Known rows, with every step that occurs:
zili, foze, feded: [-0.65  2.17  0.09 -1.58  1.40  1.47  0.34  0.10 -0.89  1.33 -2.02 -1.11
 -2.07 -1.01  1.10  2.51  0.31  1.91 -1.49  0.90]
foze, zili, fona, feded: [-2.74  3.66  2.08 -1.34  1.59  0.64 -0.07  3.24  1.11 -0.14  1.03 -3.04
  0.30 -1.69 -2.67  3.81 -3.75  1.31 -2.71  1.67]
feded, foze, zili, fona, galek, pigo: [-2.41  2.45  2.84 -0.76  1.03  2.25  1.70  3.03  0.74  3.68  1.19 -1.99
 -0.72 -0.34 -2.89  2.85 -4.86  4.38 -3.78  2.75]
dabor, feded, fona: [-0.97  0.88 -0.24 -0.88 -0.33  1.46 -0.97  4.64 -0.28 -0.29 -0.80  0.75
 -1.22 -0.05  0.73  1.19 -0.40  0.48  0.00  1.03]
dabor, feded: [-1.60  1.78  0.17 -0.39 -0.72  1.41 -0.49  2.60  0.14 -0.01 -1.25  0.10
 -1.11  0.01  1.46  0.57 -0.58  1.14 -0.58  1.03]
foze, feded, fona: [-0.63  1.26  0.07 -0.49  2.33  1.57 -0.01  2.09 -0.76  0.84 -0.17 -0.17
 -2.18 -2.16  0.26  2.22 -0.62  1.34 -1.02  1.56]
feded, foze, zili, fona: [-0.43  3.75  1.59 -0.02  2.26  1.34  0.88  3.77  0.10  0.95  0.38 -2.50
 -0.61 -1.99 -2.91  2.85 -4.78  3.14 -2.45  2.70]
pigo, galek: [-1.42  2.58  0.46 -0.81 -0.87  1.62  0.87  1.90  0.15  1.63 -1.51  0.66
 -0.87 -0.21 -0.50  1.10 -2.42  0.00 -1.56  0.48]
zili, foze, feded, fona, galek, pigo: [-1.98  0.05  0.88 -2.84  0.56  2.51  0.62  1.39 -0.82  3.80 -0.78  0.13
 -2.16  0.51  0.51  3.09  0.38  2.48 -2.45  1.01]
dabor, feded, foze, zili, fona, galek, pigo: [-2.31  2.26  2.85 -0.08  0.80  2.16  1.10  3.58  0.87  2.81  0.69 -1.66
 -0.20  0.02 -2.61  2.56 -4.58  4.10 -3.33  2.67]
feded, fona, zili, foze: [-1.09  1.05 -0.72 -2.62 -0.55  0.81 -0.83  4.25 -0.60  1.29 -1.73  0.38
 -1.42 -0.04  1.50  2.55  0.38  1.92 -1.53  2.20]
dabor, zili, foze, feded: [-1.02  2.73 -0.34 -1.90  1.60  0.89 -0.59  1.39  0.00  0.98 -2.25 -1.31
 -1.32  0.13  1.73  1.29 -0.10  1.02 -1.48  0.69]
foze, zili, fona, galek, pigo: [-2.74  3.35  2.90 -2.05 -0.23  1.85  1.01  2.71  0.90  3.18  0.61 -1.80
 -0.49  1.69 -1.99  2.08 -3.86  4.28 -3.41  1.90]
feded, foze, zili, fona, galek: [-0.57  2.82  2.44 -0.58  1.56  1.78  1.70  4.38  0.85  3.09  0.93 -2.39
 -0.66  0.05 -2.49  3.54 -5.83  4.79 -3.11  4.21]
fona, zili, foze: [-1.71  1.88 -0.38 -2.24 -1.01  0.73 -0.40  2.07 -0.10  1.48 -2.27 -0.35
 -1.37  0.08  2.22  1.94  0.28  2.51 -2.17  2.10]
foze, zili: [-1.82  3.86  0.26 -1.52  1.70  1.38  0.66  2.65 -0.13  1.59  0.02 -1.68
 -0.66 -0.84  0.17  0.55 -2.75  2.62 -1.46  0.94]
dabor, zili, foze, feded, fona: [-0.32  1.91 -0.70 -2.29  2.00  1.02 -1.17  3.41 -0.44  0.70 -1.69 -0.59
 -1.40  0.04  1.02  2.01 -0.05  0.30 -0.89  0.63]
feded, dabor: [-1.24  1.40  0.90  0.29 -1.56  2.38  1.31  3.42 -0.61 -0.05 -0.64 -0.12
 -1.00 -0.64  1.09  1.28  0.10  1.72 -0.65  1.43]
foze, feded, dabor, zili, fona, galek, pigo: [-2.10  1.67  3.50  0.51 -0.74  2.32  1.08  2.79  1.12  1.51 -0.10 -1.06
 -0.59  1.24 -0.69  2.41 -1.37  3.19 -2.93  2.56]
zili, foze: [-1.03  2.07 -0.21 -2.74 -1.11  1.40 -0.03  2.05 -0.67  1.14 -2.16 -0.50
 -1.56  0.85  1.33  1.66  0.24  1.12 -1.12  0.50]

Rows:
[-1.38  2.67  0.07  0.50  2.80  1.76  0.77  3.51 -0.14  1.16  0.12 -1.57
 -0.42 -2.59 -0.33  1.04 -3.41  2.50 -1.38  1.68]  dabor, feded, foze, zili
[-2.19  0.98  1.79  0.54  0.50  0.97  0.02  2.92  1.02 -0.43  0.72 -1.78
 -0.97 -3.18 -2.41  4.81 -2.83  0.03 -2.69  2.72]  zili, fona, feded, foze
[-0.05  1.32 -0.27 -2.09  1.84  1.61 -0.12  2.08 -1.41  1.11 -1.50 -0.42
 -2.12 -1.08  0.36  3.12  0.50  1.28 -0.95  0.96]  zili, foze, feded, fona
[-1.61  0.78 -0.47 -0.36 -0.17  0.83 -1.29  4.80  0.23  0.17 -0.82  0.88
 -0.97 -0.76  1.39  1.46 -0.40  1.85 -1.08  2.70]  dabor, feded, fona, zili
[-0.78  0.37  0.99 -0.96  1.66  2.11  0.71  2.77 -0.04  2.94  0.31 -0.02
 -2.18 -0.09  0.62  2.90 -1.67  3.11 -1.66  3.02]  foze, feded, fona, galek
[-3.47  1.99  0.28 -0.21  3.42  1.41  1.05  2.82  0.39  1.37  1.80 -2.57
 -0.17 -4.72 -1.11  3.02 -3.69  0.82 -2.57  1.57]  fona, feded, foze, zili
[-1.68  0.96 -0.46 -1.03 -0.07  0.81 -0.72  4.28  0.02  1.06 -0.41  0.61
 -1.52 -1.14  1.26  1.71 -0.64  2.12 -1.61  2.77]  feded, fona, zili
[-0.15  2.94  2.32  1.38  0.53  1.41  0.40  3.50  0.53 -1.31 -0.84 -1.62
 -0.54 -0.34 -0.87  2.40 -1.45  2.09 -1.47  2.45]  foze, feded, dabor, zili, fona
[-3.00  1.04  0.44 -1.69 -1.29  1.45 -0.12  4.49  0.40 -0.86 -0.92 -1.30
  0.47 -0.13  1.46  2.68  0.69 -1.13 -1.22  0.36]  fona, feded, dabor, zili, foze
[-1.35  2.01 -0.06 -1.13  1.56  0.81  0.00  0.17 -0.34  1.71 -2.15 -0.92
 -1.78 -1.66  1.91  2.77  0.38  3.25 -2.59  2.54]  fona, zili, foze, feded
[-0.22  0.44  0.60 -2.79  1.16  2.02  0.61  2.73 -0.68  3.15 -0.99 -0.31
 -2.14  1.00  0.77  3.75 -0.61  2.93 -1.66  2.45]  zili, foze, feded, fona, galek
[-0.56  2.60  2.56  0.09  1.51  1.79  1.11  4.86  0.99  2.21  0.47 -2.04
 -0.16  0.33 -2.38  3.24 -5.48  4.53 -2.56  4.12]  dabor, feded, foze, zili, fona, galek
[-2.57  1.48  1.28  0.24  0.69  0.41 -1.00  4.28  1.97 -0.81  0.62 -1.99
 -0.22 -2.11 -1.70  3.69 -3.29 -0.86 -2.64  2.44]  dabor, zili, fona, feded, foze
[-2.88  2.44  1.52 -1.10 -0.54  0.01 -1.63  3.87  2.15 -1.25  0.07 -1.85
 -0.03 -0.01 -1.03  2.92 -2.31 -0.99 -2.20  1.52]  dabor, zili, fona, feded
[-0.33  2.04  3.23  0.69 -0.10  1.86  1.12  4.08  1.21  0.87 -0.29 -1.54
 -0.60  1.79 -0.45  3.16 -2.48  3.69 -2.22  3.92]  foze, feded, dabor, zili, fona, galek
[-0.23  1.58  0.86 -0.26  0.46  2.42  1.47  1.39 -1.57  0.43 -1.90 -0.94
 -1.37 -1.29  1.00  2.85  1.23  2.30 -1.13  1.21]  zili, foze, feded, dabor
[-3.01 -0.07  0.92 -2.35 -1.44  2.42  0.29  3.38  0.09  3.30  0.49  0.94
 -1.80  1.18  0.63  1.41 -0.81  1.92 -2.01  1.21]  feded, fona, galek, pigo
